Each row was made from one path, in order. Every step used is in the known rows, and no mark comes twice. Write each row's path.
Known rows:
zorude kepa: [-21.4  -9.4 -14.0 -26.2   3.0 -34.8   1.9 -10.5   2.4  18.9 -19.8  45.0
  10.1  35.5  33.5 -15.9   3.4  27.0  -5.6  53.7  15.1  -7.4 -11.9  28.9
  42.5  24.2  -3.6 -16.0]
kepu zorude keluf zogik: [ 34.1  29.0 -12.2  15.8  19.6   2.1 -30.1  14.2 -35.4  40.1  -9.3 -27.2
   9.6 -23.0  -5.7 -38.1 -11.7  21.8  18.6   4.5 -18.2  -5.2 -17.2 -16.4
   8.3   1.2  13.0  29.4]
kepu rotev vomar: [-34.7 -27.2 -26.5  28.6 -26.3 -24.1  35.9  19.9  -3.3 -31.0 -38.4 -29.9
  -6.3  12.6  -7.8  28.2  16.4  22.4  33.8  23.0 -17.7  15.7   1.3 -16.9
 -29.2  12.9 -16.2 -31.4]
ritu kepu: [  4.7  36.5  14.3  -0.3  20.1   0.7  -1.0 -18.9  -4.6 -39.8  45.7  11.6
   6.5   5.9   2.1  -2.1  -6.2  24.3  16.9  24.8  -6.0 -31.6   5.3 -25.6
  16.8   1.9   1.0  13.1]
rotev kepu zorude keluf: [  8.0 -19.5   1.8  -2.3 -25.8  15.0 -37.0  -4.7  -3.8   0.2 -25.1   0.3
  16.7   7.5 -11.9 -18.0 -28.6   9.4  -4.1  -7.4  -3.5   0.7  19.6  -3.8
  21.0  28.1  -7.6  33.3]
zorude kepu: [ -7.1  10.3   3.1  -4.4  19.0 -25.0  -0.1 -21.6  20.3 -13.6  31.9   7.7
  -5.8  38.3  -1.8 -15.7  15.1  -3.2  -8.2  13.5  11.9  15.8  -6.2  12.5
  49.2  22.0 -10.2  -6.3]
kepu zorude: [-11.1   7.9   4.9 -10.4 -31.7   1.5  -8.5 -44.0 -20.1   3.2   4.0   3.5
  21.0  20.5   5.9  -2.6 -24.5   5.5   0.2  20.2 -14.0   8.0  10.0 -22.2
  37.0  25.2   5.5  13.9]
rotev vomar ritu kepu: [-26.2  31.8   3.5  20.9 -10.4   2.8  19.4 -28.0  30.7 -69.4  -5.9  34.6
 -27.0   4.4  12.3   1.9  16.2   8.9  25.7 -44.5  -1.7  14.7  16.0 -39.5
 -24.9 -49.9  11.5  35.9]
rotev vomar zorude: [-22.3  16.1 -10.8  13.0 -43.9  13.2   8.0 -11.7  20.0 -38.7 -23.7  23.8
  32.6   9.0   6.3  13.1 -33.7  19.8 -20.4  -9.3  -1.0  15.1   4.6 -23.3
 -16.0  -9.4 -12.2  14.5]
kepa zorude keluf zogik: [ 63.5 -10.5 -29.8   9.7  45.7 -15.7 -30.0  19.8 -59.8  55.6  12.7   0.6
  -5.0 -24.1  -8.1 -60.8   7.4  53.0  -0.7   8.4 -38.2  -6.7 -16.0 -12.4
  25.0 -41.2  17.2   6.1]
ritu vomar rotev kepu zorude buve: [-49.6  14.8  34.9  27.0 -25.7   5.8  -2.9 -26.3 -12.8  -3.7  37.9 -54.0
  21.3  30.0 -25.8  40.6 -21.5 -58.4  50.1 -29.7  20.4 -42.9  74.5 -23.0
 -22.2  23.1 -34.1   2.0]
keluf zorude buve: [ -0.5   6.6 -11.0   8.7   5.9 -22.7   1.9  -2.3 -29.7  72.0  58.7  11.6
  -9.9   9.7 -17.7   5.3 -11.1  23.8  22.5  15.6   5.8  -1.4  -9.9   2.7
  -6.8 -35.4  -5.0  24.2]
ritu kepu rotev vomar zorude keluf zogik kepa: [ 22.5  19.5  -9.2   8.7  24.4  39.3   9.1  79.8  20.5  -0.1 -37.5 -29.7
   2.4 -73.4 -28.5  -3.0 -13.8   0.1 -22.8  -9.9  21.1 -20.4 -48.4  29.3
 -76.6  -1.5  -5.3   0.6]
kepa zorude: [ 18.8 -33.1 -11.5 -15.3  -7.1 -16.5  -6.1 -39.6 -41.1  18.0  23.9  28.9
   6.4  21.3   5.3 -27.5  -6.7  37.4 -11.4  25.3 -34.2   6.6   9.3 -18.2
  50.8 -16.5   9.9  -8.7]
rotev kepu zorude keluf zogik kepa: [ 36.9  -6.7 -21.7  -1.7   5.5  26.4 -20.8  40.2  13.8  11.9 -41.3   5.7
  15.7 -21.6  -9.6 -45.9 -21.8   3.8 -23.1 -18.8  -2.6 -20.1 -30.7  12.2
   0.4  13.8  16.9  11.3]
ritu kepu zorude kepa: [-23.7   4.7  32.3 -32.3  -5.9  14.7 -28.5 -46.8  12.9   3.5  12.0  33.8
  11.2  12.9   2.7 -17.4  -5.0 -15.8 -23.2  38.0  41.0 -33.8  11.5  28.8
  39.9  39.2  10.2  25.2]
ritu vomar zorude kepu: [-22.8  56.1  30.5 -30.5  28.9  22.3  -4.3 -38.1  12.4  -1.9  63.6 -14.5
  18.8   4.5  -2.4 -17.9 -35.8 -52.1 -50.0   7.2  20.9   1.3  35.8  10.2
  37.1   6.7 -18.4  -2.8]
rotev kepu zorude: [-14.1  -7.3  15.1  -5.8 -39.9  22.7 -11.7 -25.9  15.4 -38.8   7.1   7.5
  25.3  22.9  -3.0   6.1 -16.9   0.1  -1.1  -1.0 -10.4  -9.9  21.2 -14.7
  25.4  24.5  10.7  24.0]
vomar zorude kepu rotev: [-12.7  17.1  28.4 -35.8  11.1  15.2   9.3  10.7  19.4   6.4  30.7 -44.2
   1.7  -2.7 -11.2  37.1   9.3 -30.6 -27.4  21.4  26.5  29.9 -26.6  48.5
   7.9  46.9 -21.7  -2.9]
vomar ritu: [-11.4  29.8 -10.0 -19.2  -0.9 -18.7  21.8 -20.5  -3.3  -6.9  -5.8  30.4
 -22.7  11.8  46.7   8.0  10.2  18.4  30.5 -11.6 -19.3  36.7  -8.4 -23.7
  14.9 -26.3   6.9  21.2]
kepu zorude kepa: [-30.5 -15.1   3.7 -36.6 -27.4  -9.4 -16.5 -40.8  -1.0  31.9 -25.9  34.5
  17.4  31.0  21.7 -16.6 -10.3  -6.6 -22.6  43.0  25.4  -0.3   3.2  28.0
  47.9  41.2   7.7   5.8]
zogik keluf zorude kepa: [ 50.8  -4.8  -7.7 -35.1  45.6  -9.9  15.3  21.4 -10.2  67.2  -8.3  62.0
  10.1  -7.2  42.2 -22.0 -21.1  -3.1 -52.7  45.0  -4.4 -37.6 -26.7  34.2
   1.0 -27.6  42.5 -39.0]
ritu vomar rotev kepu: [-14.0  18.2  11.7  17.1  18.7   2.0  14.4  13.2   2.4 -59.7  35.9 -27.4
  24.5  15.1  21.2  38.0  -7.2 -16.1  38.3  -4.1 -14.5 -39.4  53.9 -35.9
 -10.4   1.1 -28.1 -49.8]
rotev vomar: [-24.0  -8.8 -30.2  35.8 -30.4 -26.2  16.7 -15.1  10.3 -44.0 -27.1  21.7
  11.7  31.4   4.6  -7.5  -6.7  35.7  16.7   2.9 -15.7  10.9  14.6 -41.5
  -2.4 -12.5  -6.0 -12.3]

Write each row's path:
[-50.4  21.7  33.1  19.9 -31.0  19.0  18.3   5.3   8.7  -9.1  17.2 -50.0
   2.9  -7.0 -58.4  54.1 -12.1 -18.5  28.6 -11.4  47.1 -16.3  10.8  11.7
 -70.0  14.2 -32.4  44.7]  ritu kepu rotev vomar zorude buve
[-30.6  11.6 -26.1  18.7 -31.6 -22.5  30.2 -22.7  20.7 -41.2 -41.4  36.3
 -22.7  19.1  29.3   2.9  14.3  18.9  29.4 -40.8 -16.8  46.0   8.5 -40.6
 -16.4 -46.3   5.5  15.7]  rotev vomar ritu
[-26.2  19.1  21.0  10.9 -14.7  37.7  12.9  14.6  18.2 -52.2   7.2 -30.2
  11.4 -26.6 -22.6  45.9  -9.6  -4.2   0.2   5.4  13.9  -7.5   3.2  -3.6
 -52.9   9.0 -12.5  13.0]  ritu kepu rotev vomar zorude
[ 38.7 -40.4 -25.5 -12.4   7.7 -24.7 -33.1 -18.8 -59.5  58.4  -5.9  22.2
  -5.2   5.7  -5.6 -48.6 -14.1  43.9 -18.3  18.7 -28.0  18.6   8.6  -9.0
  45.2 -12.8  -3.5  -2.7]  kepa zorude keluf
[-38.5 -30.1  -8.6  24.4  -8.2 -32.7  25.6   5.9  32.4 -32.6 -12.0 -40.8
 -23.4  23.1 -30.5  13.5  40.3 -18.7   6.0   3.7  12.5  32.2  -1.9  18.0
  -7.5  26.1 -21.2 -32.4]  zorude kepu rotev vomar
[-22.7 -57.1  -1.7  -2.1 -13.2 -23.3  24.7 -31.5  15.7  -0.2 -13.6  -0.8
 -63.8   6.2 -17.0  -0.9  63.6 -31.7 -17.5 -42.5   2.2  75.9   8.2  21.9
   2.0 -27.4   4.9  -8.6]  kepa zorude kepu rotev vomar ritu
[ 68.7  18.1  -7.1 -12.1  39.1   4.9  23.7  17.5 -29.0  42.7  23.4  32.6
   8.5 -17.0  29.5  -8.0 -34.9   7.3 -28.6  22.5 -43.5 -33.0 -19.8 -12.6
  -9.0 -45.6  39.4 -29.2]  zogik keluf zorude
[-34.1  -9.5  29.0  29.2 -55.1  -2.8  -7.1  -7.8   2.6  -7.5  14.6 -37.4
  15.9  39.0 -20.6  60.7  -0.2 -22.8  51.9 -34.5  26.3 -21.0  22.3  -8.3
 -23.1  36.8 -23.8  22.5]  vomar rotev kepu zorude buve
[-40.2 -11.4  31.7 -12.6  -7.2   8.6 -12.4 -15.3  15.8 -17.1  -1.4  -5.8
  27.9  22.0  22.4  22.3  -7.3 -55.6  -6.1   8.8  29.2 -41.8  59.7  15.0
  12.0  35.5 -15.1 -37.8]  ritu vomar rotev kepu zorude kepa
[  0.9  -6.3   3.2  18.5 -10.2  -6.9   7.6  33.2  18.4 -62.8   9.1  -6.1
  19.4  22.5  27.6  58.0  15.9  20.2  40.2  -8.6 -11.3 -20.0   2.0 -22.1
 -13.2  13.9 -16.8 -31.5]  vomar rotev kepu
[-24.0  -8.5   2.1  33.0  -5.9  -0.5  25.5  11.2  11.2 -56.3   1.3 -33.4
 -11.2  -5.8 -27.1  27.9  18.4   9.0  33.0  15.4  -3.1 -15.7  13.5 -16.9
 -40.6   5.5 -11.7 -11.3]  ritu kepu rotev vomar
[ 47.3 -21.5 -33.4 -15.7  22.2  -4.1  10.5   2.3 -26.7  28.5  11.6  38.0
   3.7  -6.8   4.9 -53.8   1.1  32.6 -33.3  16.9 -35.9 -15.8 -40.9  -5.3
  34.5 -27.8  34.5 -32.4]  keluf zogik kepa zorude
[-12.2  34.8  20.6 -22.9  23.0   6.2  30.8   6.7  -4.1 -22.5  23.1 -24.6
 -45.5 -25.4  15.5  43.2  33.9  -5.6  50.1   0.0  -0.3  10.6  -8.3   1.3
 -20.7  -5.1   0.3  23.2]  vomar ritu kepu rotev
[ 46.5  -9.8  -9.2  15.0   5.2  18.7 -14.4  63.0  14.9   4.8 -40.8 -13.0
  17.3 -25.3   7.3   3.0  -1.8  -5.4   1.8 -32.4   3.6 -23.7 -34.8   7.4
 -27.0  24.0   0.0 -20.3]  vomar rotev kepu zorude keluf zogik kepa
[-47.7 -25.7  -5.6 -18.7 -33.1   2.4  19.1  23.5  25.0   3.9 -61.9   3.2
  15.5  -0.9  11.3  34.3   2.3  -4.6 -24.7  33.2  37.0  12.4 -11.5  49.0
 -29.1  30.4 -20.5 -19.0]  kepu rotev vomar zorude kepa
[ 45.1 -63.3 -38.3 -30.5   2.1 -20.1 -13.3 -14.6 -43.1  72.7 -37.2  54.3
  -6.7   5.3  -0.4 -65.9 -30.2  33.7 -54.0  13.4 -14.3  19.5 -16.1  14.0
  51.1   1.1  -3.9 -31.1]  zogik kepa zorude keluf
[  4.8 -53.9   8.3 -25.5  17.3 -22.5   1.8 -20.4 -18.5  30.8  42.8 -28.7
 -26.7  15.0 -30.0  -6.4  41.9 -16.9 -22.8  27.5  -0.5  31.3  -4.3  34.1
  44.5  25.1  -2.5 -35.8]  kepa zorude kepu rotev
[ -5.4 -10.8  23.6  15.0 -34.9  12.2  -8.5  -0.2  15.4 -48.4   7.9 -15.5
  26.8  19.4  14.0  54.8   2.3  -8.9  24.8 -17.7  -3.5 -11.9  15.7 -18.6
  -2.9  33.9  -5.9  -9.2]  vomar rotev kepu zorude
[  9.8 -20.3 -21.6 -31.4  24.9 -19.2  -8.9   9.7  -0.1  54.9  20.0  63.2
  -1.2   0.8  29.4 -14.1   5.6  28.0 -31.2  56.5  12.7  -2.7 -26.0  40.3
  23.7 -21.9  13.2 -18.1]  keluf zorude kepa
[ 14.8 -19.8  11.5  15.9 -25.3   3.9 -37.0  23.1  -0.2  -5.6 -23.4 -20.4
  18.8   3.5   4.1  31.3  -6.6  -2.7  22.0 -26.3   5.0  -2.3  16.3  -6.9
  -7.2  37.1 -21.4  -1.9]  vomar rotev kepu zorude keluf
[ 14.4  27.0 -12.0  16.3   2.7  28.3  -3.9   8.0  27.8  -3.7 -57.2  30.9
 -29.9 -48.0  -8.4 -49.0  -1.4 -16.5 -12.4 -71.8  11.5   9.6 -20.0 -11.3
 -39.8 -40.0  29.4  43.6]  rotev vomar ritu kepu zorude keluf zogik kepa
[ 56.9  -3.0  13.5 -19.8  64.1  -4.3  33.0  35.7  -5.8  53.6  37.6 -27.8
 -22.8 -23.7  -5.3  15.5  12.1 -45.0 -38.6  24.5 -10.7  -9.7 -34.9  43.0
 -14.4  -7.3  25.1 -51.1]  zogik keluf zorude kepu rotev
[ 23.4  33.4  11.8  38.0  38.6  23.6 -27.2  42.0 -17.8  -8.1  16.3 -63.8
  22.4 -32.4  -5.7   0.7  -7.5 -28.3  36.1 -26.2 -16.0 -48.3  41.1 -27.7
 -28.7  -6.8  -8.1 -15.3]  ritu vomar rotev kepu zorude keluf zogik
[ 42.6 -23.7 -17.1 -18.8  41.6  -9.4   2.3  -8.5  10.0  27.4  32.9  28.2
 -11.9   5.1 -19.3 -68.3  28.6  -5.2 -61.8   1.0  -4.6   1.4 -44.6  28.0
  54.4 -14.8  30.3 -34.5]  keluf zogik kepa zorude kepu
[ 15.5  18.7 -22.2  29.7   9.8  12.9   6.2  82.0  -8.3  10.8 -45.9 -58.3
   8.7 -54.8 -16.1  14.1  -1.3  21.5  15.5  -4.4  -4.0   9.1 -33.2   5.4
 -70.1 -12.1 -12.0   9.0]  kepu rotev vomar zorude keluf zogik
[ 11.5  46.0   4.2  38.9  10.7  26.0 -22.6  -0.1  11.3 -19.5 -25.9  -2.8
 -29.9 -46.7 -11.1 -34.6  14.2  -4.6  24.9 -72.3   1.4   8.9   5.6 -33.3
 -42.8 -57.9  27.8  72.8]  rotev vomar ritu kepu zorude keluf zogik
[ 10.9  -1.0  -5.7  -7.2 -17.9  -6.9 -35.0 -21.8 -34.1  43.5 -26.2  -2.5
   8.9   4.4  -3.5 -27.2 -32.0  12.4   0.2  10.5  -6.4  17.3  10.0  -8.3
  33.8  28.2  -9.6  23.7]  kepu zorude keluf
[-12.4  47.0  35.9 -23.2  -9.0  29.9  -7.5 -59.4   5.7 -22.5  26.0  20.6
 -18.9  -8.6  18.4   8.2  -0.2 -22.3  13.9 -29.4   5.3  11.7  12.0 -21.2
  11.7 -10.7  23.9  62.3]  vomar ritu kepu zorude
[-18.4 -20.5 -10.5   5.1  15.5 -16.3  30.2  17.2  40.8   9.6   8.0  -1.2
 -66.9 -23.6  -4.8  26.2  60.7 -28.2  -9.1 -38.3  11.0  72.4 -17.7  31.7
 -37.8 -56.3   5.2  -4.4]  keluf zorude kepu rotev vomar ritu
